Each row was made from one small tree. Brackets hold a mark, then the marks that hang from it, in the order of their numbers. Every link used is in the known rows. Write each row's tree.
Known rows:
[J_37 J_21]: [ 0.06  1.51  1.03  1.10  2.15 -0.55 -0.43 -7.12  0.27  1.36 -0.40 -1.23
  0.72  0.66  2.03  1.52  1.56  0.81  1.62  0.33 -0.34 -1.29  2.67  0.78
  1.79  2.37 -4.70 -0.49  1.93  1.92]
[J_37 [J_21 [J_283 [J_150 J_443]]] [J_254 J_223]]: [ 1.50  2.21 -1.44 -0.32 -0.46 -4.03  1.10 -1.53 -0.26  2.38  0.28 -0.96
  0.67 -0.53  0.82  0.74 -0.97 -0.40 -1.45  0.36  1.03 -0.15 -3.31  0.54
  3.07  1.44 -2.85  2.00 -4.08  0.36]
[J_254 J_443]: [-1.22  1.94  0.68 -0.06  2.76  1.27  0.82 -2.92  0.05  0.14 -0.60  0.57
 -0.12  0.50  1.14  0.58 -0.19  0.26  0.39 -0.50 -2.00 -0.43  4.41  1.03
 -2.89  2.20 -0.89 -2.28  1.02  0.33]
[J_21 [J_283 J_150]]: [ 0.59  3.72 -0.16 -0.42  0.95 -0.34  0.01  1.25  0.35  1.60 -1.55 -0.05
  0.77  1.44 -0.01  0.49 -0.73 -0.91 -2.19 -0.20  1.62 -0.55  3.31 -0.31
  1.73  1.15 -2.07  0.05 -0.26 -0.46]
[J_275 [J_201 [J_254 J_223 J_283 [J_443 J_21]]]]: [ 0.48 -0.71 -0.17 -0.57  1.98  1.08  3.91  1.01 -0.25 -2.49  2.38  1.98
 -1.30 -0.84  0.05 -0.56 -1.38 -0.27 -0.49 -0.59 -2.90 -0.21  1.00  0.03
 -5.10  1.22  2.64 -1.48 -0.77 -1.45]
[J_21 [J_283 [J_150 J_37]]]: [ 0.40  1.91  0.76 -0.54  0.16  0.99 -1.12  0.59 -0.19  1.06 -0.78  0.15
  0.70  1.11 -1.98  0.08 -0.17 -1.28 -1.85  0.16  0.48 -0.08  3.00  0.04
  2.90 -0.58 -0.28  0.68 -0.07 -0.58]
[J_920 [J_150 J_37 J_443] J_798]: [-2.58 -1.11  0.22  1.46 -1.82  3.18 -3.86 -1.27 -1.18 -1.97  1.86 -1.68
 -0.04  0.44 -0.45  0.11 -3.12  0.02  1.23  0.46  0.57 -0.15 -0.40  1.61
  2.14  1.19 -2.27  0.78  2.63  2.04]
[J_150 J_37]: [-0.85 -0.63  2.23  0.29 -0.25  2.79 -0.60 -6.02  0.06 -0.32  0.21  0.37
  0.43  0.48 -1.26  0.48  1.78  0.01  1.68  0.08 -1.17 -0.60  3.56  1.11
  0.98 -0.95 -0.27 -0.47  3.04  1.29]
[J_275 [J_201 [J_254 J_223 [J_283 J_21 [J_150 J_37]] J_443]]]: [-0.15 -2.91  0.26  0.16  1.99  0.31  1.14  3.85 -0.66 -1.97  0.87  1.19
 -0.55 -1.57 -1.05 -0.93 -0.95 -0.10 -1.02  0.31 -2.18  0.93  0.40 -0.42
 -1.76 -2.15  2.74 -0.48  0.05 -2.89]
[J_201 [J_254 [J_283 J_21] [J_443 J_150]]]: [ 0.88 -1.23  0.62 -0.17  1.92 -0.89  1.00  3.81  0.05  1.42 -0.03 -1.38
 -0.57 -0.71  0.51 -0.36  0.60  1.20  1.13  0.32 -0.28  0.62 -0.45 -0.77
 -2.96  0.26 -0.15 -1.24  1.33 -1.41]
[J_150 [J_443 [J_21 J_283]]]: [ 0.28  0.89  0.64  1.46 -1.60  0.31 -3.10  1.30 -0.53  1.18 -0.11  0.26
  0.32  1.87  0.48  0.55 -1.86 -1.15 -0.09 -0.69  2.41 -1.02  1.29  1.05
  3.38  3.49  0.44  0.29 -3.38  1.65]
[J_275 [J_201 [J_254 J_223 [J_283 [J_150 J_37]]]]]: [ 0.37 -1.62  0.38 -0.89  0.75  2.21  3.12 -0.06  0.03 -2.76  1.94  1.41
 -0.41 -1.54 -2.03 -0.62 -0.67 -0.40 -0.99 -0.01 -1.47  0.12  0.11 -0.40
 -1.22 -3.08  1.97  0.04  1.64 -2.08]
[J_920 [J_150 [J_37 [J_254 J_223]] J_443]]: [-1.96 -5.72 -1.13  0.82 -1.53  0.81  0.45 -3.28 -0.99  0.14  1.63 -0.41
 -0.30 -1.57 -1.70 -0.43 -2.05  0.19  0.26  0.23  0.82 -0.10 -2.12  1.96
  0.79 -0.74  0.66  1.86  0.33  0.95]
[J_21 [J_283 [J_150 J_37] J_254]]: [ 0.51  0.03  0.54 -0.68 -0.66  0.30 -1.27  0.04 -0.08  1.99 -1.85  0.11
  0.83  0.43 -1.80 -0.41  1.24 -1.98 -0.89  0.26  0.32  0.26  0.75 -0.21
  2.07 -1.35  0.90  0.35 -1.77 -0.65]
[J_150 J_283]: [-0.33  1.21  1.49  0.93 -0.03  0.80  0.87 -3.64  0.18  0.86  0.35  0.54
  0.31  0.91 -0.38  0.50  1.27 -0.17 -0.79 -0.07  0.31 -0.23  1.07  0.69
  1.78  1.76 -0.87 -0.27  2.36  1.77]
[J_201 [J_254 [J_283 J_21 J_150] J_443]]: [ 0.92  0.00  1.15 -0.05  2.22 -2.07 -0.09  5.06 -0.22  1.87 -1.64 -0.48
 -0.43 -0.37  0.11  0.20  0.83  0.54  0.39  0.45  0.15  0.47  1.22 -1.01
 -2.10  0.50 -0.23 -0.83 -0.56 -2.47]
[J_21 J_283]: [ 0.80  2.47  0.32  0.27  0.32  0.54  0.72 -2.95  0.38  1.62 -0.53 -0.15
  0.76  1.33 -0.07  0.76  0.34 -0.74 -1.08 -0.12  0.43 -0.68  3.69  0.16
  0.40  2.25 -1.60 -0.85  1.18  1.13]
[J_326 J_798]: [-1.07  2.49  2.09  0.48 -0.94  2.82  1.13 -2.66  1.31 -1.33  0.17 -0.22
  0.53  1.14  1.34  1.88 -0.44 -0.04 -0.47 -0.59  0.94 -0.03  3.55  0.05
  0.11  0.38 -4.95 -2.30  3.01  0.52]
[J_443 [J_254 J_223]]: [ 0.35 -1.65  0.67 -2.02 -1.92 -0.01  0.61 -3.18  1.00 -1.29  1.04  1.05
 -0.31  0.37  0.56  1.29  0.08  0.37  0.42 -0.88 -0.48 -1.18  2.54  0.47
 -1.44 -1.31  0.74 -0.90  0.17  0.63]
[J_21 [J_283 J_150 [J_254 J_443]]]: [ 0.12  2.02 -0.77 -1.10  1.77 -0.95  0.07  2.53 -0.06  2.45 -2.31  0.18
  0.43  0.40  0.07 -0.34 -0.23 -1.80 -1.92 -0.22 -0.27  0.31  1.52 -0.15
 -1.05  1.37  0.56 -1.16 -3.41 -1.47]
[J_37 [J_254 J_223 [J_283 J_21] [J_443 J_150]]]: [ 0.55  1.54 -2.73 -0.57  1.07 -2.34  3.87 -0.09  0.62  0.27  0.03 -0.70
 -0.18 -1.64  1.39 -0.69  0.61  1.79  0.34  0.18 -0.89  1.07 -3.76 -0.81
 -3.94 -0.33 -0.86 -0.07  0.57 -0.25]
[J_283 J_21 J_150 J_254]: [-0.80 -1.91  0.26  1.83  0.47 -3.50 -3.94  1.38  0.64  2.61 -4.99 -0.58
  1.12  0.42  2.14  0.46  2.60 -0.18  1.38  0.37  3.24  0.07  0.51 -0.68
  2.16 -0.92 -2.36 -0.30 -0.57 -0.36]
[J_21 [J_283 [J_150 J_37] [J_254 J_223 J_443]]]: [-0.32  1.58 -0.96 -2.17 -0.05  0.47 -0.06  1.69 -0.75  0.93 -0.76  1.08
  0.29 -0.12 -1.95 -0.74  0.11 -1.79 -2.39  0.03 -2.79  0.87  0.02 -0.24
 -1.32 -1.48  3.71 -0.24 -3.74 -1.84]
[J_283 J_21 [J_254 [J_443 J_150]]]: [-1.46 -3.02 -0.47  1.23  1.61 -2.02 -2.22  1.73  0.21  2.05 -2.76 -1.15
  0.32 -0.23  2.87 -0.54  1.42  0.47  1.82  0.07  0.45  0.76 -0.64  0.05
 -1.28  0.12 -0.66 -1.75 -0.04  0.01]
[J_283 [J_150 J_37] J_254]: [-0.97 -1.17  1.12 -0.55 -0.09  0.78 -1.73 -1.98  0.22  0.86 -1.97  0.30
  0.52 -0.19 -0.94 -0.14  2.02 -0.97  1.24  0.07  0.30 -0.02  0.69  0.21
  1.43 -2.89  0.23  0.04 -0.41 -0.57]
[J_275 J_201]: [-1.02 -1.75  0.48  1.78  2.56  1.86  1.57 -4.40  0.69 -1.91  0.25  0.90
  0.38  0.04  1.62  0.26 -1.23 -0.26  0.27 -0.62  0.13 -0.87  4.24  1.13
  0.06  1.04 -2.50 -1.66  3.49  0.99]

Which tree is each row?
[ 0.62  1.29  0.32  1.34  0.63  0.11 -2.72  1.09  0.28  0.58 -2.53 -0.71
  0.86  0.29 -0.77  0.11  2.07  0.70  0.74  0.80  1.58  0.24  0.97 -1.33
  3.26 -1.68 -1.07  1.18  2.02 -0.48]
[J_254 [J_283 J_21 [J_150 J_37]]]
[-1.48 -0.53  0.21  1.51 -3.06  1.88 -4.77  2.31 -1.71 -1.18  2.09 -1.33
 -0.32  1.59 -0.65 -0.32 -3.83 -1.14  0.01  0.32  1.29 -0.26 -0.86  1.33
  3.17  3.07 -0.63  1.75 -0.67  1.95]
[J_920 [J_150 J_37 [J_443 [J_21 J_283]]] J_798]
[ 0.09  0.85 -1.12 -1.05  1.22  0.13  1.25  0.98  0.16  2.05 -0.62 -0.50
  0.24  0.14  0.52 -0.79 -0.52 -1.12 -1.00 -0.33 -1.06  0.43 -0.03  0.09
 -2.39  1.33  0.82 -1.70 -1.42 -0.13]
[J_21 [J_283 [J_254 [J_443 J_150]]]]
[-0.42 -1.92  0.26  0.85  1.17 -3.29  1.94  0.82  0.00  1.96  0.08 -0.83
 -0.32 -0.80  1.50 -0.99  0.18  0.42  0.14  0.19  0.47  1.15 -2.61  0.98
 -0.24  1.16 -1.96 -0.14  0.30  0.52]
[J_37 [J_254 [J_443 [J_150 [J_283 J_21]]]]]
[-0.81 -2.29  0.07  1.77 -0.62 -1.80 -1.45  1.40  0.39  2.01 -1.14 -1.19
  0.54  0.13  1.36 -0.69  1.88  0.23  0.25  0.24  2.32  0.86 -3.41 -0.05
  2.83 -0.53 -0.71  0.01  1.88  1.28]
[J_443 [J_150 [J_283 J_21 J_254]]]
[ 0.27 -2.66  0.30  0.10 -0.68  1.79  0.43  3.53 -0.75 -2.86  2.38  1.65
 -0.77 -0.95 -1.73 -0.72 -2.34 -0.84 -0.50 -0.37  0.03 -0.28 -1.52  0.15
  1.27 -2.05  3.41  1.11 -1.95 -1.70]
[J_275 [J_201 [J_254 J_223 [J_283 [J_150 J_37 [J_443 J_21]]]]]]
[ 1.95  0.58  0.46 -1.99  0.05  0.07  0.90  0.66  1.26 -0.34 -0.38 -0.03
 -0.21  0.17 -0.10  0.51 -0.27  0.28  0.16 -0.55  1.73 -1.13  1.67 -0.87
  0.56 -1.33 -0.92  0.18 -0.35 -0.73]
[J_443 [J_254 [J_283 J_150]]]
[ 1.79 -0.43  0.11  1.72 -0.03 -2.85  1.98 -4.43  1.16  2.04 -1.93 -1.08
  0.57 -0.65  1.08  0.35  3.21  1.02  2.16  0.61  1.96  0.12 -0.96 -0.53
 -0.75  1.09 -3.73  0.18  1.70  1.31]
[J_37 [J_254 [J_283 J_21]]]
[ 0.24  5.90 -1.85 -1.25  1.27  1.38  2.54 -0.98 -0.13 -1.72  0.67  1.63
 -0.76  0.50  0.38  0.13  0.11  0.81 -0.39 -0.61 -3.01 -0.39  0.99 -0.84
 -4.98  2.05  2.44 -0.84 -1.27 -0.19]
[J_254 J_223 J_283 [J_443 J_21]]
[ 1.88 -0.59  0.04 -1.85 -0.76  0.04  0.94  2.96  1.08 -1.20  1.72 -0.30
 -0.97  0.75  1.01 -0.41 -0.96  0.66  1.38 -1.03  2.15 -1.28 -0.51 -0.59
  0.39 -0.69  0.25  0.48 -0.44  0.52]
[J_443 J_21 J_150 [J_254 J_283]]
[-2.33 -0.07  0.56  0.80 -0.66  2.85 -1.73 -3.69 -0.60 -1.98  1.55 -1.42
 -0.25  0.67 -0.38  0.13 -1.25  0.35  1.14  0.66 -0.62 -0.17  1.50  0.93
 -0.23  1.06 -3.43  0.29  4.62  1.78]
[J_920 [J_150 J_37] J_798]
[-2.59 -0.84 -0.36 -0.15 -2.21  1.12 -1.12  0.45 -1.83 -1.94  2.76  0.30
 -1.26  0.25 -1.20 -1.29 -0.91 -0.98 -0.67  0.54 -3.09  1.17 -3.78  0.75
 -1.72  1.52  2.34  0.86 -0.96  1.32]
[J_920 [J_150 J_37 [J_283 [J_254 J_223 [J_443 J_21]]]] J_798]
[-0.38  3.62 -1.55 -0.49  1.47  0.55 -1.27  2.94 -0.56 -0.80 -1.42  0.55
  0.17 -0.44 -0.99 -0.37  0.66  1.02 -1.15  0.48 -2.19  1.01  0.10 -1.39
 -0.88 -1.93  2.46  0.37  0.06 -1.96]
[J_254 J_223 [J_283 J_21 [J_150 J_37]] J_443]
[ 0.43 -0.14  0.74 -1.13  0.31 -0.62 -0.44  3.90 -0.70  0.27 -0.32  0.36
 -0.51 -1.00 -1.91 -0.14  1.20  0.55 -0.34  0.66 -2.22  0.93 -0.42 -1.14
 -2.51 -2.22  3.04  0.04 -0.87 -2.84]
[J_201 [J_254 J_223 [J_283 J_21 [J_150 J_37]] J_443]]
[ 0.76  0.34  0.29 -0.41  0.44 -0.95  1.28  0.99 -0.20  0.74 -0.26  0.23
 -0.50 -0.73 -0.33  0.57  1.76  1.08  0.40  0.42 -2.26  0.55  0.24 -1.02
 -4.91  0.45  1.79 -1.32  0.12 -1.39]
[J_201 [J_254 J_223 [J_283 J_21] J_443]]
[ 0.73 -1.42 -0.18 -0.22  1.00  1.77  4.54 -2.71  0.55 -2.37  2.02  1.21
 -0.38 -1.30 -0.45  0.07 -0.32  0.14 -0.26 -0.27 -1.48 -0.37  0.71 -0.34
 -3.45 -0.59  0.49 -1.25  2.38 -0.68]
[J_275 [J_201 [J_254 J_223 J_283]]]
[ 1.40 -1.54  0.27 -1.30 -2.05 -1.01 -2.02  2.25  0.57 -0.93 -0.49  0.34
  0.07 -0.16 -1.06  0.33  1.15  0.72 -0.02  0.09  0.58  0.00 -0.08 -1.31
  1.68 -3.94  2.12  1.31 -0.48 -1.00]
[J_443 [J_254 J_223 [J_283 J_21 [J_150 J_37]]]]
[ 1.43  2.13 -0.91  0.00  0.12 -0.87  2.30 -1.07  0.75  0.92 -1.00 -0.57
  0.33 -1.06  0.07  0.22 -0.34  0.31  0.83 -0.09  2.85 -0.32 -2.39 -0.03
  1.09  0.24 -2.86  1.08 -1.10  0.16]
[J_37 [J_254 [J_283 [J_150 J_443]]]]
[ 0.87  0.29  0.50  0.56 -1.17 -1.35 -0.94 -1.11  0.22  2.24 -1.25  0.60
  0.25  1.69  0.60  0.14  1.51 -1.58  0.59 -0.33  1.04 -0.70  1.55  0.06
 -0.07  2.86  0.44 -0.42 -2.84  1.31]
[J_443 [J_21 [J_283 J_254]]]
[-0.11 -2.69 -1.05  0.23  2.43  0.11  2.85  3.52  0.01 -2.00  1.43  0.24
 -0.65 -1.65  1.03 -1.08 -1.70  0.76 -0.73 -0.15 -1.61  0.85 -0.90 -0.53
 -3.56 -0.80  1.33 -1.35  1.84 -1.81]
[J_275 [J_201 [J_254 J_223 [J_283 J_21] [J_443 J_150]]]]
[-0.41  0.93 -0.45 -0.97  0.17 -2.24  3.20 -3.21  0.10 -0.21  0.63  1.73
 -0.93 -0.20  1.26  0.11  0.23  0.21  0.84 -0.59 -1.94 -0.25  0.34  1.04
 -4.78  1.96 -0.20 -0.76 -2.51  0.35]
[J_37 [J_254 J_223 [J_443 J_21]]]
[ 1.75 -2.29 -0.05 -0.43 -0.51 -1.02 -0.78  2.97  1.41  0.12 -0.15 -1.71
 -0.05 -0.02  1.47 -0.12  0.07  1.47  1.33 -0.28  2.70 -0.40 -0.87 -1.03
  1.38 -1.72 -1.16  0.11  2.07  0.43]
[J_443 J_150 [J_254 [J_283 J_21]]]
[-2.08  0.63 -1.48  0.36 -1.99  0.58  0.55 -2.48 -0.49 -1.36  1.44 -0.73
 -0.29  0.11  0.20 -0.22 -0.34 -0.12 -0.89  0.52 -0.48  0.58 -3.90  0.05
 -1.64  1.77 -1.65  0.51  2.22  2.05]
[J_920 [J_150 [J_283 [J_254 J_223]]] J_798]
[-0.14  5.62 -1.49 -2.11  1.11  1.90  0.69  2.63 -0.74 -2.18  0.45  1.84
 -0.80  0.21 -1.35 -0.56 -0.39  0.28 -1.13 -0.28 -2.93  0.00  0.40 -1.05
 -2.33 -0.90  3.89  0.64 -2.40 -1.81]
[J_254 J_223 [J_283 [J_150 J_37]] [J_443 J_21]]
[ 0.15  3.51 -2.49  0.99 -0.79 -0.51 -2.66  3.32  0.15 -0.38 -2.47 -0.28
  0.95  0.01  0.65  0.75 -0.19  1.19 -0.70  0.08  2.52 -0.01 -2.04 -1.50
  2.57 -1.01  0.01  1.36 -0.30 -0.47]
[J_254 J_223 [J_283 J_21 [J_150 J_443]]]
[-0.62 -2.91  0.88  1.01 -3.18  0.62 -2.72 -4.25 -1.40  1.24  1.85 -0.18
  0.57 -0.81 -1.85 -0.12  1.69 -0.94  0.25  0.58 -1.71  0.69 -5.87  1.61
  5.53 -0.84  3.72  1.67 -2.76  2.18]
[J_150 [J_37 J_21] [J_283 [J_254 J_223]] J_443]
[ 1.55 -4.16  1.11 -0.62 -1.50  0.36 -1.74  2.44  0.80 -0.45  0.84 -1.55
 -0.05 -0.34 -0.61 -0.66  0.64  1.03  1.70  0.09  1.29  0.11 -1.14 -0.55
  2.70 -3.78  0.96  0.89  2.18  0.33]
[J_443 [J_150 J_37] [J_254 [J_283 J_21]]]
[ 1.84  0.03  0.68 -0.24  0.05 -2.38 -2.84  2.10 -0.22  2.40  0.04 -1.39
  0.52  0.93  1.01  0.94 -2.16 -0.95 -0.99 -0.10  2.21 -1.03  0.44  0.73
  6.27  1.59 -2.01  1.27 -4.18  0.17]
[J_37 [J_21 [J_283 [J_150 [J_443 J_254]]]]]
[-0.46 -3.03  1.42  2.72 -1.29 -2.53 -2.23 -1.76  0.13  2.84 -2.41 -0.19
  0.82  0.50  0.67  0.14  3.72 -0.52  0.77  0.58  1.55  0.78 -1.51  0.14
  2.71  1.01 -0.16 -0.23  0.49  1.74]
[J_150 [J_283 J_21 J_254]]
[ 1.79  1.88 -0.66 -2.56 -1.70 -0.97  0.48  2.79  0.80 -1.82  0.57  1.54
 -0.92  0.87  0.17  0.52 -0.62  0.20 -0.35 -0.95  1.09 -1.35  0.43 -1.28
 -0.43 -1.28  1.81  1.14 -3.09 -0.81]
[J_443 J_21 [J_254 J_223 [J_283 J_150]]]
[ 1.07  0.83 -0.10 -1.04 -1.63  1.39  3.77 -7.52  0.49 -0.71  1.31  0.54
  0.13 -1.39 -2.37 -0.02  2.80  0.61  1.32  0.39 -2.23  0.23 -1.55  0.02
 -2.06 -2.05  0.56  0.74  1.62  0.97]
[J_150 [J_37 [J_254 J_223 J_283]]]
[-2.35  0.59 -0.80  1.77 -0.81  1.77 -2.88 -0.93 -0.55 -1.55  0.83 -1.87
 -0.03  0.73  1.56  0.67 -3.61  0.46  0.89  0.06  1.94 -0.57 -0.06  1.20
  1.16  3.21 -4.38  0.16  2.25  2.24]
[J_920 [J_150 J_443] J_798]
[-1.61  3.07 -1.34 -1.19  0.52  0.54  1.74  3.17 -0.70 -1.64  2.36  1.56
 -1.07  0.74  0.81 -0.82 -1.77  0.36 -2.03 -0.87 -2.13  0.31 -1.46  0.34
 -1.89  1.02  2.87 -0.20 -0.82  0.10]
[J_254 J_223 [J_443 J_21 [J_150 J_283]]]
[ 0.17 -4.46  0.40  1.40 -0.57  0.53 -1.09  3.91 -0.57 -1.82  0.70  0.62
 -0.02 -1.50 -1.29 -0.41 -1.46 -0.18 -0.48  0.25  0.71  0.53 -1.63 -0.13
  2.30 -2.88  2.36  0.82 -0.11 -1.75]
[J_275 [J_201 [J_254 J_223 [J_283 J_21 [J_150 J_37 J_443]]]]]
